What can hang from each mark:
Y: C X
X: D M Y Z
D: X
Z: C X
C: Y Z
H: D G

Known rows, with every way that one mark hangs from another:
[X D Y]: [1.74,-0.02,-0.83,-1.99,-1.10,2.89,-1.32,-4.80,0.29,2.01,-0.11,6.22,-0.62,2.29,-2.22,3.94,-1.60,-2.98,-4.18,1.01,-4.67,-0.35,-1.67,-1.94,3.10,1.50]
[D [X M [Z [C Y]]]]: [-4.33,-1.39,5.09,-1.06,1.89,-2.06,-1.67,1.93,3.45,0.98,-0.05,-1.05,-2.55,-2.47,-0.39,1.97,0.72,-3.07,3.29,-3.92,2.97,2.33,-0.08,-3.88,2.09,-1.77]
[D [X M]]: [4.39,-4.37,2.67,1.22,0.70,1.43,-3.26,-1.77,4.69,0.55,2.68,0.31,-0.88,-2.40,-0.60,-2.77,-1.69,3.13,5.35,-1.54,-1.91,-0.48,1.78,-1.15,-1.08,-0.56]
[H [D [X M Z]] G]: [1.59,-5.09,3.07,-0.98,-6.90,-3.08,-2.44,-0.30,-0.99,-0.80,0.12,1.98,-0.73,2.73,-0.10,-1.74,-7.12,1.15,-4.04,-5.89,1.74,-4.86,-2.91,-2.23,3.95,-2.75]
[H [D [X M Y]]]: [3.97,-4.72,5.34,-1.93,-0.08,0.66,-2.84,-5.97,2.19,0.77,-0.34,2.04,-0.55,2.56,-1.74,0.82,-4.53,0.08,-0.17,-6.62,0.02,-3.00,-0.10,-3.47,0.01,0.85]
[C [Z [X M]]]: [2.65,-1.52,1.10,-1.59,-0.86,4.24,-0.23,0.64,0.68,-0.90,3.80,0.93,3.03,-4.42,-2.29,1.05,-6.06,3.72,-1.68,0.68,-1.04,0.23,-0.64,1.09,-5.01,0.38]
[H [D [X M Y]] G]: [2.93,-5.07,2.47,-2.41,-4.44,-2.12,-1.44,-4.85,-1.05,0.65,0.03,3.35,1.61,3.97,-1.19,-1.21,-6.61,0.23,-3.23,-9.03,1.56,-6.05,-2.77,-1.90,1.30,-1.07]
[Y [X D]]: [4.26,0.77,-2.00,2.50,-1.76,4.23,-3.58,1.12,1.09,-0.93,-0.39,3.68,-0.65,0.92,-0.94,-3.05,0.92,3.60,-4.08,5.47,-4.40,2.42,4.14,-3.27,3.70,1.19]
[D X]: [7.25,-3.02,2.49,2.37,1.02,2.99,-3.28,0.77,3.93,4.29,3.20,-0.93,-1.94,-1.01,-2.43,0.75,-1.93,2.69,1.63,1.99,-0.89,0.01,2.86,-0.95,0.97,1.26]
[X D M Y Z]: [-6.06,-2.08,0.95,-5.10,-4.69,0.71,-1.35,-7.06,0.18,-2.91,-2.43,8.25,-0.56,1.47,1.82,1.99,-2.66,-6.33,-2.62,-1.20,-4.15,0.16,-5.38,-2.19,4.95,-0.80]
[Z C X]: [4.57,7.52,-0.22,-0.17,0.32,4.42,0.23,5.70,-0.36,0.40,4.40,-3.52,-0.85,-3.65,-0.51,3.21,-3.82,0.94,-7.01,-2.14,1.42,2.33,1.73,-2.63,-1.84,-0.52]
[D [X [Y C]]]: [7.85,-3.82,2.47,-0.78,4.69,3.63,-0.84,-1.76,3.91,2.17,0.13,-2.25,0.10,1.57,-3.42,4.10,0.88,1.15,2.28,1.34,2.51,-0.93,3.89,-0.24,0.62,5.32]
[X D M Y]: [-1.44,-1.02,-1.18,-3.77,-2.08,1.77,-1.32,-7.52,1.21,-2.25,-1.08,7.65,1.28,0.93,-0.24,0.47,-1.92,-2.60,-0.84,-2.38,-5.41,-0.83,-2.76,-2.57,1.61,-0.07]
[X Z]: [1.31,-2.02,1.01,1.22,-2.76,2.46,-0.78,1.69,0.20,1.54,2.16,1.29,-2.60,-2.24,0.94,2.16,-4.01,-1.56,-4.84,1.91,0.13,1.27,0.02,-1.94,3.85,0.50]
[X D [Y C]]: [4.93,0.42,-1.32,-2.58,2.33,4.34,-0.51,-1.94,1.05,-0.95,-2.04,2.15,-0.04,2.61,-2.47,5.51,1.60,-0.80,-3.97,0.53,-1.76,-0.78,1.77,-1.71,2.97,4.08]
[C [Z X]]: [5.19,-0.94,1.55,-0.63,-0.28,4.81,-0.27,2.93,0.14,2.43,4.98,0.19,1.86,-2.90,-4.43,4.22,-6.31,4.11,-4.16,2.56,-0.40,1.27,0.83,1.19,-3.16,1.78]
[X D M [Y C] Z]: [-3.29,-1.87,-0.25,-5.51,-0.85,2.26,-0.55,-4.87,0.83,-5.68,-4.19,3.73,0.20,2.40,1.35,3.68,0.47,-4.53,-1.48,-0.49,-1.30,-0.63,-1.63,-2.14,4.16,1.57]
[C [Y [X D]]]: [0.33,0.06,0.99,1.40,2.04,1.04,-2.31,2.04,-1.44,-0.60,-0.66,3.94,-1.96,0.50,-4.87,-1.21,3.48,1.68,-0.83,1.51,-3.45,3.62,1.68,-4.21,2.24,2.60]
[D [X M Y [Z C]]]: [-3.05,-2.14,3.35,-2.98,-0.38,-0.28,-0.70,-2.32,4.62,1.95,-1.13,0.25,0.12,-0.15,2.61,2.91,-1.72,-5.81,0.42,-2.35,3.51,-0.31,-0.45,-2.44,3.40,-1.41]
[C Y [Z [X D M]]]: [-3.06,0.35,2.86,-4.28,1.03,0.47,-0.74,0.83,-2.07,-2.22,2.15,4.39,0.80,-1.86,-7.57,3.65,-1.46,2.03,1.59,-1.77,-4.07,2.16,-3.75,-0.53,-3.92,0.55]
[Z C [X D M Y]]: [-2.43,6.92,-0.70,-5.53,-1.31,2.71,-0.59,-2.00,-0.08,-3.24,0.05,2.65,1.48,-0.79,-0.65,2.30,-2.47,-3.44,-5.18,-4.12,-1.96,0.19,-3.16,-3.21,-0.79,-1.37]
[Y C [X M]]: [6.62,-1.93,-1.21,2.97,3.20,4.68,-1.44,1.01,2.32,-7.38,-1.45,-2.50,2.05,-1.69,1.16,-5.05,2.57,6.79,0.19,0.39,1.28,1.84,7.95,-2.69,-0.67,3.10]

Rows:
[-6.65,1.96,-0.53,-5.47,-3.29,0.23,-0.33,-3.58,1.54,-1.80,-3.78,4.92,0.65,0.70,3.65,4.31,-1.20,-7.86,-4.98,-2.34,-0.44,1.52,-3.68,-4.20,5.27,-2.90] -> [X D M Y [Z C]]
[-2.40,-5.84,4.67,-2.36,-1.96,0.07,-1.74,-6.26,2.98,0.65,-0.58,3.34,-0.28,0.42,1.09,1.11,-2.53,-4.05,3.35,0.27,1.26,-0.93,-2.12,-0.37,2.95,0.77] -> [D [X M Y Z]]
[-2.74,-1.59,2.82,1.67,0.93,0.02,-0.09,2.37,-1.92,-0.75,0.35,2.21,-2.85,-1.08,-3.12,-0.38,1.08,-0.65,-1.50,1.22,1.17,4.57,2.23,-3.57,3.34,3.04] -> [C [Y [X Z]]]
[0.14,-0.33,-0.41,1.41,-4.37,2.70,-3.55,1.67,0.22,-1.68,-2.00,4.10,-1.61,1.74,0.56,-1.90,-0.03,0.71,-5.74,6.80,-2.77,3.43,1.82,-2.95,7.18,0.59] -> [Y [X D Z]]
[4.29,-4.18,3.00,0.37,-6.25,-2.44,-2.63,2.33,-1.60,2.71,0.83,0.44,-1.89,3.80,-1.38,0.80,-7.08,0.67,-6.89,-3.04,2.24,-4.46,-2.19,-1.82,5.66,-1.76] -> [H [D [X Z]] G]
[2.98,8.91,-1.53,-1.69,-0.37,3.85,-1.83,5.66,-0.31,0.42,2.31,-0.48,-1.23,-1.23,-2.18,4.24,-1.81,-0.07,-8.09,0.15,-2.37,2.01,0.21,-3.67,0.52,-1.57] -> [Z C [X D]]
[-6.86,1.00,1.84,-2.01,0.57,-1.39,0.50,2.31,0.29,-1.19,-0.11,0.43,-1.74,-4.37,1.35,2.12,-0.49,-4.35,-1.42,-6.84,2.56,3.63,-0.88,-5.24,1.37,-2.55] -> [X M [Z [C Y]]]
[5.42,-1.92,-0.22,2.53,0.94,4.57,-1.31,4.68,0.55,-4.25,-1.50,-3.40,0.13,0.20,0.76,-0.26,2.04,3.15,-4.31,5.12,4.16,3.03,7.53,-2.19,4.15,3.83] -> [Y C [X Z]]
[1.61,7.32,0.03,-2.82,0.71,4.57,1.76,1.10,-0.58,1.60,2.28,-0.95,0.55,-1.30,-0.54,5.32,-3.47,-3.16,-7.79,-3.03,3.05,1.11,0.10,-2.25,-1.30,1.39] -> [Z C [X Y]]
[-1.03,-1.75,1.49,1.48,2.52,0.77,-0.45,-1.30,-1.21,-3.84,0.72,2.68,-0.26,-2.62,-2.60,-4.29,2.16,1.91,2.68,-3.41,-1.30,3.55,2.76,-4.15,-1.66,2.70] -> [C [Y [X M]]]
[-1.94,-3.34,1.57,-3.34,0.48,2.45,1.21,-4.25,0.86,-5.31,-2.26,0.58,1.29,-0.55,2.51,2.93,-1.14,-3.44,-1.30,-2.69,3.21,-0.34,0.66,-1.29,1.82,2.57] -> [X M [Y C] Z]
[-2.74,3.50,-0.55,-0.16,3.06,-0.12,-1.34,3.39,0.48,-1.78,-1.87,1.36,-0.28,-1.28,-1.29,-0.93,4.02,-0.16,-1.98,-3.40,-0.86,4.34,2.93,-6.52,1.24,-1.42] -> [Z [C [Y [X D M]]]]
[-8.54,2.13,0.24,-3.61,-1.00,-2.11,-1.36,1.57,-0.17,-2.20,-2.33,3.82,-2.36,-1.69,0.31,3.10,1.66,-4.89,-2.27,-4.51,-1.69,3.49,-2.90,-5.63,4.02,-4.09] -> [X D M [Z [C Y]]]
[7.84,-0.03,-2.38,2.64,2.25,5.34,-2.95,3.98,1.88,-3.97,-2.50,-0.93,0.36,1.49,-1.74,-1.40,4.29,5.91,-4.10,5.18,-1.50,2.42,7.55,-3.00,3.33,3.35] -> [Y C [X D]]
[-4.09,8.21,0.43,-3.59,1.47,0.43,-0.95,3.37,-1.77,-3.19,0.43,1.45,-1.77,-2.80,-3.82,2.40,0.23,-1.47,-1.95,-6.17,-2.27,2.85,-2.45,-4.95,-2.23,-1.57] -> [Z [C Y] [X D M]]
[0.67,-0.04,3.50,-1.26,2.57,1.93,0.87,3.21,-2.97,2.02,4.69,0.68,0.05,-2.93,-8.10,6.16,-2.85,1.88,-1.04,-0.29,-0.17,2.15,-0.89,0.42,-4.18,3.42] -> [C Y [Z X]]
[0.74,-4.39,4.89,-0.82,-1.59,1.22,-1.29,-2.97,2.53,4.59,0.26,1.69,-1.74,1.49,-0.93,4.15,-2.56,-3.81,0.26,3.00,1.91,-0.68,-1.10,-0.19,4.43,2.26] -> [D [X Y Z]]
[-2.38,-3.41,1.07,-1.04,1.92,-0.38,-1.46,0.70,-0.10,-1.40,-1.15,5.63,2.48,-0.73,-5.42,-1.14,2.09,3.03,1.40,0.91,-2.60,3.74,1.28,-2.17,-0.66,0.83] -> [C [Y [X D M]] Z]
[5.95,2.86,0.78,-1.47,1.93,6.26,1.58,-0.75,-2.03,-2.34,1.72,-1.66,0.81,0.02,-3.16,4.68,-2.35,0.85,-3.60,-0.42,1.38,-0.76,2.04,0.10,-2.15,5.70] -> [Z [X [Y C]]]
[1.68,4.36,0.29,-3.34,-2.82,4.64,-1.47,-2.25,-2.08,-0.53,1.99,5.28,-0.85,2.11,-3.83,3.30,-4.15,-1.75,-4.73,1.45,-4.44,-0.55,-3.20,-1.00,0.21,2.89] -> [Z [X D Y]]
[8.01,-2.70,1.52,1.34,-4.19,-1.35,-2.25,0.99,-0.84,3.61,1.96,0.73,-0.61,3.39,-2.74,-0.12,-5.66,3.46,-5.87,-4.91,0.72,-4.84,-0.40,-2.20,2.05,-0.83] -> [H [D X] G]
[5.37,-3.50,2.34,-1.29,-3.88,-1.38,-0.91,-2.50,-1.98,4.22,0.74,2.20,0.45,5.48,-2.63,1.74,-6.32,0.13,-5.80,-5.73,2.17,-5.74,-1.55,-2.09,3.30,0.17] -> [H [D [X Y]] G]
[1.17,-3.06,-0.86,-5.41,2.39,2.77,0.03,-4.66,2.90,-2.96,-3.09,3.38,4.25,0.33,-2.15,3.68,0.71,0.28,-0.88,-0.54,-1.77,-0.88,0.26,-0.49,-0.15,1.45] -> [X D M [Y [C Z]]]
[4.87,-4.56,1.65,-0.14,-4.45,-2.28,-2.95,-0.98,-0.72,-0.06,1.20,1.43,0.37,2.14,-1.01,-2.88,-5.94,3.29,-2.65,-7.99,0.04,-5.35,-1.26,-2.16,0.60,-2.58] -> [H [D [X M]] G]
[0.01,-1.44,2.88,-0.37,-0.22,-0.22,-2.35,2.05,5.22,0.66,0.06,-1.09,-1.58,-2.66,2.46,1.00,-1.54,-1.52,0.71,-1.34,3.02,1.33,1.02,-2.93,2.88,-3.00] -> [D [X M [Z C]]]
[6.15,-3.44,5.81,-0.30,0.78,1.83,-2.41,-3.33,1.80,3.87,-0.03,1.20,-1.70,3.59,-2.87,3.79,-4.02,-0.14,-3.12,-3.77,1.06,-2.04,0.72,-3.37,1.86,1.64] -> [H [D [X Y]]]
[4.49,4.04,0.23,-3.20,0.64,5.19,-0.41,-0.64,-1.24,-3.52,-0.48,1.30,-0.18,2.44,-4.03,5.14,-1.39,0.10,-4.67,1.52,-2.39,-0.12,-0.93,-0.62,-0.09,4.86] -> [Z [X D [Y C]]]
[2.69,-2.82,-0.46,1.44,0.59,3.54,-0.71,1.71,0.69,-8.45,-2.89,-2.46,0.78,-1.17,2.24,-4.06,1.43,3.33,-1.27,2.44,3.49,2.48,6.82,-2.14,2.20,2.40] -> [Y C [X M Z]]
[7.98,-2.26,-2.25,1.25,2.54,5.48,-2.08,4.41,2.93,-1.58,-2.54,-0.73,3.39,1.51,-3.07,1.55,3.50,6.93,-4.30,7.49,-0.16,2.34,7.17,-0.71,2.25,2.68] -> [Y [C Z] [X D]]
[1.48,1.70,-0.52,2.56,-1.53,2.55,-0.68,5.26,1.36,0.70,-0.83,-1.92,-0.05,-1.14,2.65,-0.53,-0.86,-0.30,-7.56,3.38,4.13,3.98,4.92,-4.32,5.48,-0.76] -> [Y [X [Z C]]]
[-1.60,2.64,-0.60,0.89,4.25,0.45,0.22,3.81,0.47,-1.40,-0.30,-0.25,0.27,-3.70,-0.21,-1.37,2.44,0.76,-1.52,-5.54,2.35,4.65,4.61,-6.40,-0.72,-0.60] -> [Z [C [Y [X M]]]]
[-0.80,5.50,0.05,-4.26,0.10,3.70,1.48,-1.06,-0.14,-2.38,1.34,-0.31,1.99,-2.65,0.89,2.33,-4.35,-2.77,-4.24,-6.31,1.78,0.87,-1.07,-2.69,-2.67,-0.09] -> [Z C [X M Y]]
[6.82,-1.17,0.27,-1.56,3.12,5.34,0.45,2.81,1.14,-4.33,2.45,-3.74,3.60,-3.51,-2.99,2.48,-2.18,5.96,-0.91,0.10,1.88,-0.07,3.37,0.95,-5.05,2.83] -> [Y [C [Z [X M]]]]
[8.68,-0.30,0.22,-0.26,3.46,6.08,-0.23,4.95,0.08,-1.43,2.79,-4.46,2.16,-2.57,-5.02,5.62,-1.67,5.72,-3.40,2.20,2.56,0.33,4.20,1.40,-3.47,4.09] -> [Y [C [Z X]]]
[1.38,-2.34,0.90,-1.87,1.14,3.42,1.93,-1.48,0.31,-1.11,-1.81,-0.84,-0.20,0.98,0.45,6.78,-1.04,-3.59,-4.47,0.87,3.74,0.26,1.47,-0.73,3.87,4.57] -> [X [Y C] Z]
[0.54,3.73,0.34,2.09,4.78,1.12,0.31,6.23,0.60,1.97,0.38,-1.54,-0.69,-2.43,-1.95,0.98,2.98,0.35,-3.54,-3.37,3.11,4.85,5.41,-6.37,0.61,0.44] -> [Z [C [Y X]]]
[-5.22,3.38,0.18,-1.91,-0.50,-1.06,-1.09,5.24,-0.65,2.13,-1.56,2.02,-4.34,-0.53,-1.69,6.78,1.73,-5.22,-6.17,-0.21,-0.87,3.84,-1.93,-5.29,6.29,-2.35] -> [X D [Z [C Y]]]
[2.75,-4.92,6.30,-1.61,-2.18,0.67,-2.73,-2.78,0.74,3.38,-1.20,1.46,-2.99,4.92,-1.95,4.51,-4.58,-2.89,-4.40,-1.92,2.42,-2.47,-0.28,-3.06,4.24,1.83] -> [H [D [X Y Z]]]
[-6.45,-1.57,1.87,-0.56,-1.10,-0.95,-1.95,-0.45,-1.60,-4.82,-2.79,5.45,-1.83,0.14,-2.11,-2.98,1.96,-1.39,0.83,0.25,-3.09,3.72,-0.81,-3.85,3.58,0.66] -> [C [Y [X D M Z]]]
[-2.46,-1.80,-0.61,0.42,-4.85,2.11,-3.78,-0.74,1.18,-5.33,-2.30,5.20,0.00,0.52,2.30,-4.90,-0.16,0.72,-2.93,4.26,-3.43,2.50,0.95,-3.32,5.28,-0.83] -> [Y [X D M Z]]
[0.49,-5.72,4.09,-2.42,1.31,1.57,-0.40,-3.36,4.11,-1.93,-2.36,-0.83,0.74,1.32,0.15,2.23,-0.01,-2.63,3.55,-0.03,3.35,-1.36,0.21,-0.12,2.04,2.51] -> [D [X M [Y C] Z]]
[-4.54,2.63,-1.15,-3.27,-3.16,0.41,-2.73,1.59,2.20,-2.01,-2.01,2.98,-1.41,-2.07,3.72,0.95,-0.96,-3.48,-4.94,-1.80,-1.47,2.00,-2.01,-4.76,4.96,-4.72] -> [X D M [Z C]]
